Each row was made from one small tree. The marks that hang from a mark follow it in brackets, in the order of their numbers. Every link used is in the known rows. Write each row's tree.
In the rows, zero is written as 128.
Known rows:
j356{j353 j896}: [142 125 143 143 158 121 134 114 132 101 126  74 123 142 115 122 119 108
 143 126 178 124 140 127 151 148 105 143]
j896{j356 j922}: [125 122 138 144 118 116 122 129 135 169 119 171 145 128 111 183 124 142
 141 141 106 126 118 119 125  86 132  99]
j523{j922{j353{j67}} j955}: [136 132 166 149 146 131 100 115  63  74 128 130 117 109 119 135 145  98
 110 123 194 141 126 102 130 134 129 152]
j353{j67}: [132 107 138 134 137 128 131 118 137  82 140 127 134 154 108 125 131 119
 117 121 130 138 142 127 130 119 116 135]
j356{j353}: [132 122 123 137 143 129 128 116 136 128 126  73 133 155 134 116 118 118
 140 138 183 127 136 121 139 136 116 134]
j523{j67 j922{j353}}: [122 145 128 138 147  97  94 120  59  88 118 120 111  92 128 164 152 124
 123 128 207 117 122 119 120 121 146 148]
j955{j353 j896}: [118 148 101 111 134 149 126 134  75 166 130 141 119  92 131 143 135 141
 130 142 113 137 119 129 127 107 132 132]
j922{j353 j523{j356 j955}}: [137 196 135 130 154 125 101 143  50 106 114 136 118 116 107 112 121 105
  99  98 101 114 103 123 180 138 156 149]
j356{j896{j67 j922}}: [100 102 151 122 142 124 128 130 145 202 124 182 121 119  97 127 123 135
 154 133  97 130 144 114 145 120 130 129]
j523{j356{j896} j922}: [146 144 137 123 154  96 120 115  85  98 144 194 119 120 114  92 140 115
 138 112 229 110 129 137 165 161 109 144]
j955{j353{j67} j896{j922}}: [116 119 114 122 143 132 124 129 120 185 136 181 130 125 121 145 138 125
 123 151 140 148 133 118 119  65 124 131]
j955{j353{j356} j523{j67}}: [141 140  63 149 134 129 135 138 115 149 133  99 138 128  74 125 140 152
 122 131 111 116 154 123  89  94 149 135]
j922{j523}: [123 156 140 122 129 107 120 140 116  92 117 125 142 131 103 119 126 139
 125 121 101 131 116 133 160 126 152 134]
j353{j955{j896}}: [109 171 146 109 111 122 169 124  77 130 127 142 134 122 139 137 124 146
 137 134 132 125 120 140 131 127 127 116]
j955{j523}: [131 140 119 132 107 132 134 133 142 140 126 127 134 151  97 132 122 118
 124 141  91 119 139 123 144 137 123 118]
j922{j353{j356} j523{j67 j955}}: [139 193 129 153 170 105 119 147  51  74 107  61 121 100  73 130 135 149
 109 110  96 120 124 116 118 114 179 154]
j955{j353{j356{j896{j922}}} j523}: [140 124  95 145 140 115 135 137 148 203 134 164 149 122  69 114 130 116
 122 139 103 131 150 107 104  83 138 118]
j955{j523{j356}}: [141 157  91 125 119 132 132 125 125 144 136 154 127 169 102 101 119 114
 114 129 113 101 134 134 165 144 114 126]
j955{j353{j67 j356} j523}: [146 107  89 144 132 145 137 130 139 127 145 120 158 155  74 100 130 123
 103 130 112 144 158 116 101  91 131 125]
j896{j67 j356{j353{j955}} j922}: [104 103 147 134 103 137 148 116 129 210 112 150 166 164 114 171 103 160
 173 132 121 128 127 112 137 109 139  98]
j353{j356}: [131 136 111 132 145 123 146 132 136 127 133 124 141 125 120 103 124 150
 118 129 162 134 137 124 100 117 136 114]
j955{j353{j356{j896}}}: [145 121 113 139 160 127 140 135 106 126 142 135 144  88  88 102 134 125
 126 102 132 140 143 125  96 108 138 135]
j955{j353 j523{j67 j922} j896}: [114 170  79 126 116 120 121 124  53 154 121 133 112  98  97 157 154 150
 147 163 174 113 131 123 134 116 131 147]
j356{j896{j67 j922{j353{j955}}}}: [102 107 174 119 130 127 135 135  97 169 117 191 141  98  99 145 116 117
 137 107  91 128 127 108 136 102 157 119]
j523{j955{j353{j356}}}: [141 140  94 147 146 148 133 132  92 171 132 120 131 110 110  89 133 139
 127 119 115 140 137 109  73 110 144 141]
j523{j356{j896{j67}} j922 j955}: [117 137 145 124 151 131 124 116  55 159 131 179 101 114 100  72 131 135
 156 113 170 114 141 120 173 198 117 161]
j523{j922}: [125 129 134 124 125 109 110 119 108 126 128 156 129 117 134 121 141 129
 141 137 202 131 122 124 127 142 125 131]
j523{j356{j353 j896{j67}}}: [118 119 120 122 171 142 137 114 110 157 135 119 119 155 111  77 108 126
 152 115 169 113 154 130 188 175 108 147]
j896{j67 j356 j922{j523}}: [ 93 121 146 124 117 119 117 147 107 188 106 173 156 124  80 172 115 175
 157 131  48 134 114 116 172  95 167 107]
j523{j356 j922{j353{j955}}}: [128 157 135 115 125 108 119 118  48 105 135 207 142 118 150 115 132 102
 114  95 220 114 106 129 130 127 137 124]
j523{j67 j356{j353} j955{j896}}: [127 218  97 140 172 129 143 106  64 133 124  59  82 159 127 119 124 143
 144 150 195  92 136 136 163 158 106 164]

Which tree is each row?
[130 176 121 115 151 116 100 148  67  87 118 146 134 121 119 118 119 107
  96 100 121 117 107 132 185 116 162 138] -> j922{j353 j523{j356}}
[126 134 165 139 105 118 132 133  94 139 113 185 165 111 124 213 122 121
 123 112  93 125  98 117 112  69 150  94] -> j896{j356 j922{j353{j955}}}
[147 192 160 136 168 113 110 142  40  71 118 134 111 103  86 107 122  94
 106  88  87 110 110 127 188 149 150 161] -> j922{j353 j523{j356{j896} j955}}
[128 176 112 140 109 127 158 130  65 113 114  91 118 122  69 219 133 172
 143 164  80  97 121 140 158 120 128 115] -> j955{j523{j67} j896{j356}}
[141 164 158 134 179  99 125 150  73  63 121 109 147  82  79 118 123 123
 103 102 116 134 124 122 149 108 166 134] -> j922{j353{j356{j896}} j523}
[128 149 140 129 131  99 136 120  67 100 129 164 159  94 129 113 131 128
 114 113 217 134 117 112  85 110 156 111] -> j523{j922{j353{j356 j955}}}
[117 154 164 116 128 126 149 126  56  67 130 145 140 115 132 157 125 115
 101 122 133 137 122 132 132  96 132 121] -> j922{j353{j67 j955{j896}}}
[129 121 176 130 124 106 125 114  73  57 134 165 152 121 127 142 136  99
 113 102 197 141 126 120 119 112 135 130] -> j523{j922{j353{j67 j955}}}
[116 113 134 121 158 135 153 133 106 154 133 126 136 106  91  92 119 157
 140 119 113 132 157 122 124 140 140 127] -> j353{j356{j896{j67}}}
[117 135 144 125 113 131 186 134 117 144 130 147 160 137  56  95 108 151
 143 118  76 120 159 122 127 139 144 112] -> j353{j356{j896{j67}} j955{j523}}
[ 92 158 105 102 111 161 144 132  96 210 119 130 114 121  95 129 116 168
 143 173  78 117 138 118 169 143 131 117] -> j955{j523 j896{j67}}
[123 178 100 128 154  76 112 136 121 122 118 174 123 166 100 124 134 143
 129 123 133 104 127 139 168 100 154 145] -> j896{j922{j523{j67 j356}}}
[159 113 141 158 166 139 143 128  91  92 148 115 134 116  72  98 139 119
 117  99 116 150 160 118  89 118 121 154] -> j523{j955{j353{j67 j356{j896}}}}
[106 100 139 132 159 131 122 115 156 217 119 124 128 150 107 118 111 127
 164 144 159 128 151 106 159 134 119 134] -> j356{j353 j896{j67 j922}}
[142 162 131 135 165  86 104 120  41  59 133 158 100  93 108 136 146 103
 120  99 222  98 124 135 158 149 128 162] -> j523{j67 j356{j896} j922{j353}}
[115 151 127 137 144  77 113 140 132 120 107 141 132 141  96 154 135 145
 137 136 105 119 129 127 148  92 159 144] -> j896{j922{j523{j67}}}
[117 198 123 125 101 114 176 125  80 118 116 113 129 144  95 163 130 158
 138 149 100  99 132 141 140 129 126 126] -> j353{j955{j523{j67} j896}}
[148 107 170 148 112 127 163 109 105  66 131  96 171 180 108 171 116 129
 137 107 150 132 134 134 136 113 119 115] -> j896{j356{j353{j67 j955}}}
[138 170 111 119  92 123 158 129 124 141 131 171 150 177 110 101 111 117
 119 110 104 101 132 141 152 140 125 113] -> j353{j955{j523{j356}}}
[116 110 148 132 102 154 158 117 100 160 115 103 164 152 113 161 104 169
 170 116 114 128 127 123 144 134 138 105] -> j896{j67 j356{j353{j955}}}
[132 147 153 140 168  84 118 127 145 133 112 109 140 151  86 122 111 114
 149 134 159 132 128 118 177 113 134 141] -> j356{j353 j896{j922{j523}}}
[125 111 167 132 125 107 129 127 126 110 128 187 156 151 121 155 123  92
 100 112 133 140 127 115 112  65 142 119] -> j896{j922{j353{j67 j955}}}
[149 160 165 126 172 100 112 141  66   4 131 147 133 129  74 118 124  90
  89  76 116 121 128 137 202 116 140 158] -> j922{j353{j67} j523{j356{j896}}}
[133 180 109 125 151  94 120 136  87  72 121 135 121 151  97 119 134 143
 123 108 124 101 128 151 175 135 145 156] -> j922{j523{j67 j356}}
[102 129 146 121 165 100 136 146 125 175 120 168 150 117  67  97 114 167
 144 127  99 140 143 115 150 104 166 126] -> j353{j356{j896{j67 j922{j523}}}}
[132 121 159 153 140 102 118 121 139 104 118 110 167 183  79 171 117 134
 137 130 137 141 129 119 170  83 136 117] -> j896{j356{j353{j67}} j922{j523}}
[ 95 148 154 105  94 150 175 131  44 158 116 151 147 103 113 179 115 191
 163 134  62 124 114 137 146 120 141 102] -> j353{j955{j896{j67 j356}}}
[121 177 118 142 168  75 110 147  99 118 110 115 142 117  91 149 132 147
 109 130 138 122 123 113 118  66 187 133] -> j896{j922{j353{j356} j523{j67}}}
[140 134 140 138 109  98 165 110 115  80 145 166 174 163  91  98 130 131
 123 131 197 134 149 122 107 121 127 112] -> j353{j67 j356 j955{j523{j922}}}
[122 151 154 125 130 127 166 107 102  86 133  87 146 172 138 124 115 131
 137 138 185 134 138 134 139 121 108 128] -> j356{j353{j67 j955{j896}}}
[145 133 166 138 133 112 162 113 122  80 127  93 149 150 114 120 111 109
 151 108 163 121 134 134 142 145 110 137] -> j356{j353{j955} j896}
